Known rows, with every step that occurs
W-R-K-B: [-62  51  31 -13 -52  33  61  58 -14  -6  12  58 -18  10  24 -34 -52 -39
  14  67]
H-R: [-41  78  28  -4 -16  37   8  34  -5   6   9  39  48  35  32 -23  29 -31
  -3  81]
K-B: [-34  66  36  -7 -20  57  50  53 -32  -4 -15   9   6 -25   1 -16 -40 -37
   2  61]
H-R-K-B-W: [-48  74  22 -33   1  26  48  44 -20   0  12  46  57 -56  41 -20  71 -17
 -14  75]
W-B: [-68  52  13  -6 -53  69  35  56   1   5 -16   5  27 -11  11 -25 -62 -56
  15  66]
B-H-R: [-47  53  41  -6  -7  43   7  13  -4   8  22  43  72 -39  37 -18  40 -20
  -6  94]
K-B-H: [ -42   38   50  -11  -19   63   49   36  -32   -5    1   15   25 -100
   -2  -13  -34  -19    1   78]
W-B-H-R: [-77  44  48 -11 -27  71  14  38   4   7  17  30  86 -57  37 -23 -13 -37
   8 102]
S-P: [-45  65  11 -20 -55  60  21  38 -10   2  18 -28  31   0  -7  -4 -13 -37
   1  41]
B-H-R-K: [-51  48  16 -20 -17  26  18  17   0   4  37  76  70 -26  49 -25  80  -1
 -12  97]
T-A: [-40  69  18  11 -38  34  19   9  -1  14   0  26  25  21  15 -16 -69  -9
  27  46]
R-K-B: [-40  57  15 -22 -28  39  62  57 -28 -10  -1  42   1 -14   9 -22  -1 -23
  -2  63]
A-W: [-19  64  -8 -23 -57  42  22  58 -77  16 -16  -3   8   8  10 -17  -4 -36
  23  38]
X-B-W-R-H: [-89  36  10 -24 -38  57  30  31  71  27   7  39  20 -49  26 -14 -24 -22
  21  64]
K-B-W: [-41  59  20 -17 -20  52  53  43 -26   1 -17  -9  19 -94   4 -13 -13 -40
  -6  53]
R-K-B-H: [-46  32  27 -23 -26  45  61  39 -34 -10  13  46  23 -89  11 -19  10  -4
  -6  84]
K-B-H-R-X: [-58  51  72 -18  32  28  16  37 -10 -12  12  20  50 -78  27 -25  62  -1
  24 103]
T-S-P: [ -46   63    0  -14  -48   67   39   37  -23   15  -15  -14   43   -1
    7   -3 -107  -24   20   57]
A-W-R: [-42  55   8 -12 -81  36  20  65 -55  18   0  10 -14  33  22 -29 -53 -58
  39  40]
H-R-X-B: [-48  68  36 -20  24  22   2  62  77  13 -13  13  67  24  29 -23  58 -35
  43  86]

Rows
[-73  47  38 -20 -23  29 -14  48 -36  13  12   7  92 -52  51 -31 -15   3
  87  72] | T-A-W-B-H-R-X
[-76  46   5 -13 -41   9   9  34  36   7 -11  -2 -14 -44  19 -19  16 -56
  28  57] | B-W-R-X
[-41  35  27 -16 -22  65  34  41  52  26  -3  10  65 -72   3 -12 -21 -34
  18  79] | X-B-H
[-81  40  25 -24 -33  51  26  42   8   1  32  68  88 -49  49 -29  26 -24
   3 107] | W-B-H-R-K
[-62  49  17 -17 -46  50  34  52  74  36  -9  -1  37 -42  18 -21 -53 -74
  30  57] | X-B-W-R
[-76  23  43 -14 -25  34  15  49  88  14   3   7  27 -54  12 -24 -30 -42
  61  84] | W-R-X-B-H
[-94  44   0 -13 -50  43  22  14   9   9  12  52 -14 -44  27 -10  -9 -11
  -4  61] | B-W-R-H
[-41  72   9 -13 -18  20  21  38   0   0  19  72  45  47  47 -25  71 -18
  -9  82] | H-R-K
[-56  29  22 -24  -1  35  14  42  71  12 -13  -9  50 -78  -3 -15  25 -25
  41  81] | R-X-B-H
[-90  40  45 -17  -1  39  -3  45  25  -6   8  17  74 -63  39 -28  34 -27
  35 106] | W-B-H-R-X
[-71  43  -1 -16 -73  45  17  44 -62   9  13  54 -26  22  27 -19 -27  -1
  35  49] | A-W-R-H
[-89  46  33 -17 -33  58  47  31 -16  -5  10  48 -14 -78  22 -16 -34  -6
   2  66] | K-B-W-R-H
[-64  57  40 -14 -43  49  52  50  -8   5  -2   6   0 -72  19 -24 -70 -58
  10  56] | K-B-W-R
[-58  53  14  -3 -60  -3  -4  49 -33  16   0   5  -8  37  30 -29 -69 -16
  94  31] | T-A-W-R-X
[-76  49  37 -17 -20  21  34  52   7  -6 -12  -8 -17 -77  16 -24 -22 -48
  34  61] | K-B-W-R-X
[-42  72  35 -24   0  29  49  55 -26  -9  16  66  44  13  40 -31  44 -15
  -6  84] | H-R-K-B
[-43  56  73 -12   9  54  32  35 -28  -1  21  35  68 -69  30 -20  10 -14
  -3  97] | K-B-H-R
[-70  43  32 -13 -28  25  18  67  85  13 -18   6  10  19  11 -31 -39 -61
  65  66] | W-R-X-B
[-46  56   0 -30 -28  36  64  49 -23  -3  -5  25  16 -83  15 -17  23 -26
 -13  56] | R-K-B-W
[-45  47  28 -29  -1  36  28  40  56  20  28  65 103 -36  41 -26  62 -13
  10 102] | X-B-H-R-K
[-43  51  51 -20   5  58  16  39  56  26  11  29 106 -46  31 -20  21 -27
  16  97] | X-B-H-R
[-57  22  25 -37 -45  31  10  73  21  26   0 -17  32 -55  10 -27 -19 -39
  83  65] | A-W-R-X-B-H
[-53  52  -2 -30  -2  27  23  52  81  21 -32 -27  40 -72  -1 -13  43 -50
  36  58] | R-X-B-W
[-51  25  27 -35 -69  39  55  70 -81   6  26  42   8 -66  24 -33 -38 -21
  36  66] | A-W-R-K-B-H
